Each row comes from the steps of one path. Every step used is in the known rows, and no mark comes twice. Write the path behind each row, first mark first.
In the rows, 128 means zero.
Known rows
rebid/tulu: [135 129 120 131 152 124 133 131 129 118 109 113 139 124 124 126 133 131
 117 126 126 133 131 136 124 137 111 125 128 145 117 128 134 132 119 125
 127 133 115 140 140 124 134 127 133 124]
bubi/tulu/rebid: [137 136 104 116 172 123 136 113 136 129 131 110 130 105 127 128 138 126
 121 136 166 111 124 126 113 124 151 133 112 145 124 132 129 106 126 136
 117 143 127  99 121 134 130 121 121 141]
kikobu/mumalu/sebel/bire/vekege/rebid: [117 136 150 152  82 124 127 135 133 120 134 123 123 121 102 136 114 147
 133 121 185 117 120 151 142 143 135 117 128 141 145 120 159 151 140 132
 124 131 119 145 146 136 113 114 123 150]
sefil/tani: [135 127 131 123 115 131 132 126 121 123 135 129 132 138 130 123 116 120
 140 136 110 131 134 124 129 128 121 121 123 135 123 132 136 129 123 116
 127 125 127 132 127 141 122 127 140 133]
bire/sebel/mumalu/tani: [136 125 111 158 168 116 133 121 119 126 118 114 134 151  88 132 125 130
 128 113 136 147 134 119 142 117 145 136 128 152 135 112 108 136 139 126
 125 125 113 149 145 145 130 129 136 114]
bire/vekege/rebid/bubi/sebel: [127 131 129 150 148 115 121 129 139 118  92 116 126 125  94 131 129 142
 139 164 178 118 128 132 130 123 124 125 133 166 158 123 134 140 125 139
 121 126 114 128 146 139 133 120 124 165]
sebel/bire/vekege/rebid/bubi/tulu/vulif: [129 139 147 136 181 114 132 115 130 115  92 110 121 126 118 131 127 162
 129 167 176 125 127 136 117 137 128 125 112 162 154 116 171 135 125 136
 114 148 106 144 142 142 142 122 100 169]
mevap/kuful/vulif/tulu: [132 119 110 138 145 113 133 139 127 128 106 105 133 127 123 127 116 127
 113 132 141 122 141 128 129 127 135 131 122 146 109 125 150  94 132 126
 130 126 137 155 109 133 158 129 134 146]
sebel/bire/vekege/rebid/bubi/tulu/vulif/kuful: [129 137 139 146 172 110 132 125 129 118  94 105 115 138 117 130 133 157
  98 153 185 130 133 129 122 135 129 127 113 154 153 114 180 128 119 139
 105 146  95 154 159 145 152 121 100 172]
mevap/vulif/tulu/rebid/bubi/sebel: [139 142 104 108 252 110 134  90 130 122 105 101 146 106  95 128 139 121
 113 132 161 123 136 124 121 115 136 128 105 155 130 125 133 110 111 133
 116 132  94 130 137 131 155 133 116 160]
kuful/vulif: [131 136 131 131 112 118 125 127 125 127 129 121 128 129 128 129 124 133
 132 144 138 131 139 129 126 129 137 130 127 127 127 118 133 115 131 121
 129 126 142 133 113 137 132 127 138 140]
vulif/tulu/bubi/sebel/bire/vekege/rebid: [112 114 131 142 183 120 126 113 137 117 103 120 138 125 102 137 142 145
 126 139 178 119 126 136 150 130 104 119 114 188 157 103 147 118 143 147
 121 132 101 152 168 131 142 130 112 170]
vekege/rebid: [129 127 138 137 143 122 125 144 131 120 117 128 123 126 120 129 136 131
 130 142 164 129 125 125 125 133 138 125 130 153 138 130 137 118 136 130
 128 128 127 113 138 133 121 118 130 139]
tulu/vulif: [131 126 135 116 143 124 132 119 123 124 123 125 129 135 144 128 126 139
 121 120 129 141 130 133 132 131 113 131 118 133 123 117 142 118 123 121
 123 127 116 146 134 130 138 125 116 137]
sefil/tani/mumalu/sebel/bubi/tulu: [128 157  65 131 177 138 134 109 134 127 123 109 135 101 125 126 122 119
 131 148 143 159 124 123 130 130 120 113 118 144 131 119 132 113 104 112
 113 129 126 120 150 153 106 114 126 139]
vulif/tulu/bubi: [120 113 114 123 182 123 130 115 126 134 102 125 143 118 130 130 135 122
 101 135 145 152 132 133 139 123 121 126 114 147 129 107 136 107 130 130
 125 127 110 142 140 122 150 132 117 135]
bubi/sebel: [126 136 110 130 146 128 129 113 139 125 129 120 129 115 119 129 136 125
 137 123 131 119 127 132 140 126 104 128 127 150 134 123 118 125 119 134
 125 126 124 127 143 132 128 127 133 146]
kikobu/mumalu/sebel/bubi/tulu: [121 156  75 140 159 129 129 115 143 131 105 108 131  81 120 133 115 122
 102 153 164 153 125 156 139 132 130 117 123 129 130 106 137 121 102 122
 119 129 123 129 135 133 127 106 131 140]
vekege/rebid/bubi/sebel/bire: [127 149 137 130 210 122 126 111 135 118 111 121 116 109  98 131 144 137
 139 130 166 120 125 132 139 134 106 119 124 172 155 134 141 141 115 137
 120 147 106 132 160 140 127 124 127 165]
mevap/kuful/vulif/tulu/rebid/bubi/sebel: [139 132  92 119 217 104 137 111 133 130  98  89 134 105 100 129 129 125
 109 124 185 110 142 130 133 115 132 133 112 171 115 132 142  95 114 131
 117 140 115 149 116 141 167 123 131 173]
fenu/nepig: [121 126 125 108 115 126 138 129 129 126 113 143 125 127 101 127 125 135
 130 140 132 130 128 129 126 128 114 129 131 115 129 124 119 142 125 126
 128 140 127 120 130 130 117 125 135 136]
mevap/bizuk: [130 122 119 145  95 128 134 133 137 121 137 122 135 136 131 124 132 125
 142 136 126 108 126 129 129 128 129 123 127 121 130 119 124 137 139 128
 130 136 130 136 112 123 126 130 127 130]
sefil/nepig: [130 134 136 114 127 131 127 125 130 122 130 131 120 138 111 125 119 127
 118 151 109 135 123 143 124 129 135 132 126 103 128 133 122 124 122 123
 127 129 129 117 129 120 123 125 135 135]
tani/kikobu/mumalu/sebel: [112 134 113 143  70 127 130 129 139 140 129 110 133  97 129 129 115 120
 114  87 147 138 125 151 136 135 133 120 132 113 117 137 134 152 120 110
 126 126 128 138 143 138 125 115 121 125]
bizuk/mevap/vulif/kuful: [135 124 113 126  88 117 121 117 121 120 140 114 126 146 124 127 127 129
  90 131 131 131 131 103 122 131 158 118 118 132 134 119 149 133 123 125
 120 122 117 138 153 125 148 128 123 143]
vekege/rebid/tulu/bubi/sebel/mumalu/kikobu: [129 116  95 144 220 112 132 130 135 113  74  77 147 111  97 135 154 141
 106 128 152 145 133 133 138 152  91 120 129 220 126 113 151 132 122 127
 123 136  88 143 177 144 141 104 137 145]
tulu/bubi/sebel/mumalu/tani: [122 114 111 142 169 123 127  89 129 132 111 113 144 119 100 136 140 125
 129 122 138 150 137 139 161 127 128 128 122 180 137  91 112 123 133 129
 118 129 105 166 158 145 143 125 131 139]
sebel/bubi/tulu: [127 142  87 131 185 129 126 122 137 127  99 116 129 110 127 131 129 130
 113 166 135 138 128 133 124 127 130 123 124 137 134 114 131 113 113 129
 122 134 129 122 131 131 134 118 126 137]
tulu/bubi: [120 119 117 122 137 127 124 119 124 132 120 130 133 122 133 131 134 128
 119 137 140 146 130 135 137 124 121 125 124 131 131 110 126 128 125 126
 126 131 117 139 132 125 134 127 122 133]
bire/vekege/rebid/tulu/vulif/kuful: [136 112 141 151 121 108 131 155 126 108  92 103 133 161 124 127 134 155
  90 135 178 138 137 133 125 139 114 129 124 159 128 111 169 117 128 129
 114 124  94 163 170 134 151 114 114 152]
kikobu/mumalu/tani: [131 118 146 154  76 127 131 116 126 133 114 127 139 122 115 127 103 114
 131 109 139 141 131 145 145 129 159 120 132 135 124 108 122 137 144 116
 130 116 127 148 136 133 129 129 138 123]
sefil/fenu: [130 128 136 139 147 133 132 134 124 139 143 131 125 122 125 129 127 127
 141 146 110 138 132 131 124 126 109 131 128 137 130 122 130 131 122 119
 133 139 123 113 123 132 125 122 142 128]
mevap/vulif/tulu/rebid/bubi: [141 135 124 105 233 110 132 105 119 126 105 108 146 119 103 126 133 125
 104 139 155 132 137 121 110 116 159 128 105 133 125 129 144 114 119 126
 119 136  98 131 122 128 154 134 112 145]
mevap/vulif/kuful: [133 133 119 134 122 119 124 131 121 123 131 115 128 143 118 126 131 124
 105 130 125 133 139 117 120 127 140 127 125 108 125 119 144 124 119 127
 121 121 111 142 139 128 141 132 124 135]
bubi/sebel/mumalu: [127 131 113 132 195 125 131 109 132 127 123 112 132 122 100 134 138 132
 124 130 115 124 131 128 144 134 111 132 124 168 129 123 126 126 120 133
 123 130 116 151 146 138 134 117 138 140]
kuful/vulif/tulu/bubi/sebel/mumalu/tani: [124 114 114 145 201 109 130  85 128 132  91 102 155 117  98 135 137 124
 116 137 151 158 151 136 161 127 137 130 111 194 134  79 126  91 141 125
 119 124 113 175 151 151 164 129 135 154]
kikobu/mumalu/sebel/bire/vekege: [115 137 139 143  64 131 129 119 130 127 145 122 128 121 108 135 106 144
 132 109 148 118 123 154 144 137 127 121 125 117 136 119 148 161 131 130
 123 129 120 162 136 131 120 124 121 140]
kuful/vulif/tulu/bubi/sebel/mumalu/tani/kikobu: [113 107 111 154 175 108 127  91 135 140  88  91 159 115 105 134 139 125
 112 109 142 154 150 136 154 129 141 129 115 187 127  94 126 104 144 115
 119 127 118 179 160 159 167 128 123 147]

Which path is each row?
[131 124 129 123 131 120 133 128 122 127 123 119 122 146 142 127 133 134
  91 106 139 145 136 126 137 129 114 134 118 123 121 115 151 112 117 124
 115 125 106 156 153 132 148 123 116 141]
tulu/vulif/kuful
[137 126 129 115 176 110 134 119 126 130 124 111 140 124 121 129 133 130
 109 126 172 123 140 123 124 121 154 134 107 148 118 124 140  85 140 127
 122 133 129 126 117 136 147 126 127 146]
kuful/vulif/tulu/rebid
[130 117 123 135 154 121 133 136 124 131 111  98 135 135 112 132 128 137
 115 113 102 129 132 116 125 143 131 130 132 156 118 133 146 140 135 123
 129 129 118 136 136 141 134 117 131 115]
sebel/mumalu/kikobu
[132 146 104 132 191 122 133 110 134 131  97 112 128  99 121 126 128 123
 120 164 143 137 131 130 114 125 137 127 121 138 139 127 133 131 107 131
 120 141 120 115 122 135 141 127 122 141]
rebid/bubi/tulu
[130 122 121 147 166 124 130  99 133 127 118 112 139 125  95 133 134 124
 137 113 125 131 135 130 153 131 135 131 126 178 134 109 113 122 137 131
 121 125 117 157 154 149 137 126 136 135]
bubi/sebel/mumalu/tani
[127 122  96 130 227 122 132 101 129 122  97  99 148 113 101 135 148 136
 105 138 126 147 136 143 148 140  86 126 120 187 121 105 131 130 107 128
 121 141  91 175 163 133 147 115 138 142]
rebid/tulu/bubi/sebel/mumalu
[135 139 108 113 231 109 139 102 129 127 112  92 128 107  95 131 133 134
 115 104 173 100 138 132 139 123 122 130 107 173 118 137 152 106 115 135
 116 155 111 164 125 142 162 129 127 175]
mevap/kuful/vulif/tulu/rebid/bubi/sebel/bire
[119 152 123 116 132 131 130 113 132 126 158 125 120 110 125 132 139 135
 134  93 145 125 122 139 141 136 111 125 120 120 135 130 139 137 119 133
 119 144 121 135 139 136 120 130 117 134]
mumalu/sebel/bire
[111 150  74 147 127 128 127 122 149 138  99  98 134  78 127 131 117 123
  98 125 153 149 125 156 132 134 135 115 127 122 124 121 137 137 105 112
 120 132 128 133 146 141 130 105 121 134]
tani/kikobu/mumalu/sebel/bubi/tulu
[118 121  95 125 202 124 131 100 139 130 102 117 145 105 122 131 142 119
 111 130 148 143 132 136 150 122  97 125 113 167 135 104 124 105 121 135
 122 125 106 142 155 125 151 131 121 153]
vulif/tulu/bubi/sebel
[119 110 138 177 137 108 121 122 139 128  79  99 140 134  78 133 130 142
 137 127 163 126 135 132 135 130 159 126 135 187 152 124 129 153 145 126
 117 129 114 161 166 165 144 117 117 148]
bire/vekege/rebid/bubi/sebel/mumalu/tani/kikobu
[122 107 107 142 219 119 133  84 132 134  91 109 155 116  98 135 142 118
 112 120 142 156 139 136 162 126 127 128 112 197 136  88 120 103 139 132
 117 126  98 170 167 141 160 130 124 141]
vulif/tulu/bubi/sebel/mumalu/tani
[137 126 122 126 155 117 138 131 123 118 105 104 133 142 139 124 138 138
  80 105 139 149 139 134 132 137  97 130 119 139 111 116 157 116 108 121
 113 132  93 168 164 130 155 121 120 137]
rebid/tulu/vulif/kuful
[129 138  89 128 189 122 131 121 132 126  95 107 123 127 142 129 134 136
  76 146 148 156 135 131 135 127 116 128 114 133 127 102 153  96 102 126
 109 132 107 150 154 135 154 113 113 149]
sebel/bubi/tulu/vulif/kuful
[109 139  98 140 104 128 122 132 140 139 110 111 134  99 127 132 114 127
  99 101 146 152 126 156 143 132 128 115 134 110 121 126 136 146 111 106
 124 126 125 149 148 138 126 106 124 126]
tani/kikobu/mumalu/sebel/bubi
[130 137 136 120 200 107 132  94 130 125 114 103 138 125  90 133 130 149
 124 129 178 100 140 133 134 119 131 132 105 161 141 120 147 120 131 139
 114 143 112 158 133 143 155 134 118 175]
kuful/vulif/tulu/rebid/bubi/sebel/bire/vekege
[135 128  93 149 178 114 136 144 121 126 113  92 132 149  96 133 126 140
 116 105 117 137 130 108 127 127 116 134 133 149 125 132 129 150 128 124
 130 126 110 129 142 141 128 120 134 112]
bire/sebel/mumalu/kikobu
[118  98  98 141 159 111 123  71 132 128  99  91 162 120 102 134 137 125
  99 108 122 150 137 119 146 134 162 115 106 202 135  97 133 127 142 116
 119 123 104 176 182 144 171 131 110 147]
bizuk/mevap/vulif/tulu/bubi/sebel/mumalu/tani/kikobu
[121 139 134 135 149 125 126 104 132 122 119 119 126 130  98 133 125 148
 143 133 135 104 129 137 138 125 103 125 125 142 152 126 135 163 118 140
 120 139 110 159 143 136 135 135 119 157]
rebid/bubi/sebel/bire/vekege
[133 140  87 111 203 125 128 117 135 128 113 110 131 108 123 132 137 132
 106 148 164 127 125 132 120 121 148 127 115 142 127 120 130 102 117 132
 116 144 123 110 126 133 131 113 122 142]
sebel/bubi/tulu/rebid
[132 153  57 144 208 121 129 128 135 122  99 109 126 123 112 132 127 132
 111 158 148 147 125 126 125 111 117 126 124 131 141 113 114 121 106 129
 123 130 122 114 137 132 126 121 131 134]
bire/sebel/bubi/tulu
[125 107 127 149 127 116 122 145 128 112  88 114 143 136 114 131 134 150
 116 164 176 139 131 142 126 135 121 120 129 167 137 106 146 135 135 131
 126 130 105 145 150 127 136 118 122 144]
bire/vekege/rebid/tulu/bubi
[130 128 144 138 166 118 133 120 135  97 104 104 134 139 111 132 139 166
 135 124 160 112 127 145 138 148  79 123 118 189 139 113 159 132 127 135
 118 138  95 167 174 136 135 122 116 169]
bubi/sebel/bire/vekege/rebid/tulu/vulif
[132 133 115 145 223 110 130 130 134 123  80  88 130 112  86 133 140 137
 121 134 149 133 132 119 130 142 119 125 133 197 142 134 148 142 119 129
 122 134 102 125 159 153 137 106 133 148]
vekege/rebid/bubi/sebel/mumalu/kikobu
[123 130 121 143 129 129 131 124 121 111 129 109 142 130 106 129 132 147
 139 126 177 148 124 136 137 146 100 108 120 173 138 116 157 147 127 118
 116 139  98 159 178 150 105 121 119 150]
sefil/tani/mumalu/sebel/bire/vekege/rebid/tulu/bubi
[137 134 130 106 178 119 130 115 123 133 121 120 129 119 114 128 134 129
 115 123 167 126 129 127 121 117 148 130 119 131 128 138 131 132 117 128
 118 145 112 123 122 133 136 122 122 138]
tulu/rebid/bubi
[123 157  73 115 188 124 130 107 141 121 109 105 129  95 143 133 135 139
 104 145 163 159 127 146 135 130 107 126 111 134 132 101 144  99  98 124
 109 135 115 132 140 140 139 112 107 149]
mumalu/sebel/bubi/tulu/vulif
[122 120 119 126 166 114 127 114 124 133 102 118 144 120 131 131 131 128
 106 153 156 153 144 134 136 124 129 128 114 145 128  98 140  95 132 123
 126 126 124 147 125 130 155 131 125 147]
kuful/vulif/tulu/bubi
[118 119 135 147  82 128 129 134 133 140 115 117 134 118 128 126 108 123
 116 102 120 131 127 142 129 135 139 120 134 118 113 139 134 154 130 109
 133 125 131 146 138 132 130 118 129 123]
tani/kikobu/mumalu
[128 157  66 107 193 123 128 111 143 127 127 105 129  86 124 134 144 130
 105 135 193 133 122 139 127 121 141 127 111 135 130 118 129  99 107 134
 108 146 120 103 130 140 127 108 116 143]
mumalu/sebel/bubi/tulu/rebid
[121 117  94 132 181 121 130 112 131 132 104  91 141 115 109 136 141 135
 116 116 119 140 133 128 146 139 100 128 127 176 126 113 134 138 122 127
 123 130 103 147 155 142 142 115 131 137]
tulu/bubi/sebel/mumalu/kikobu
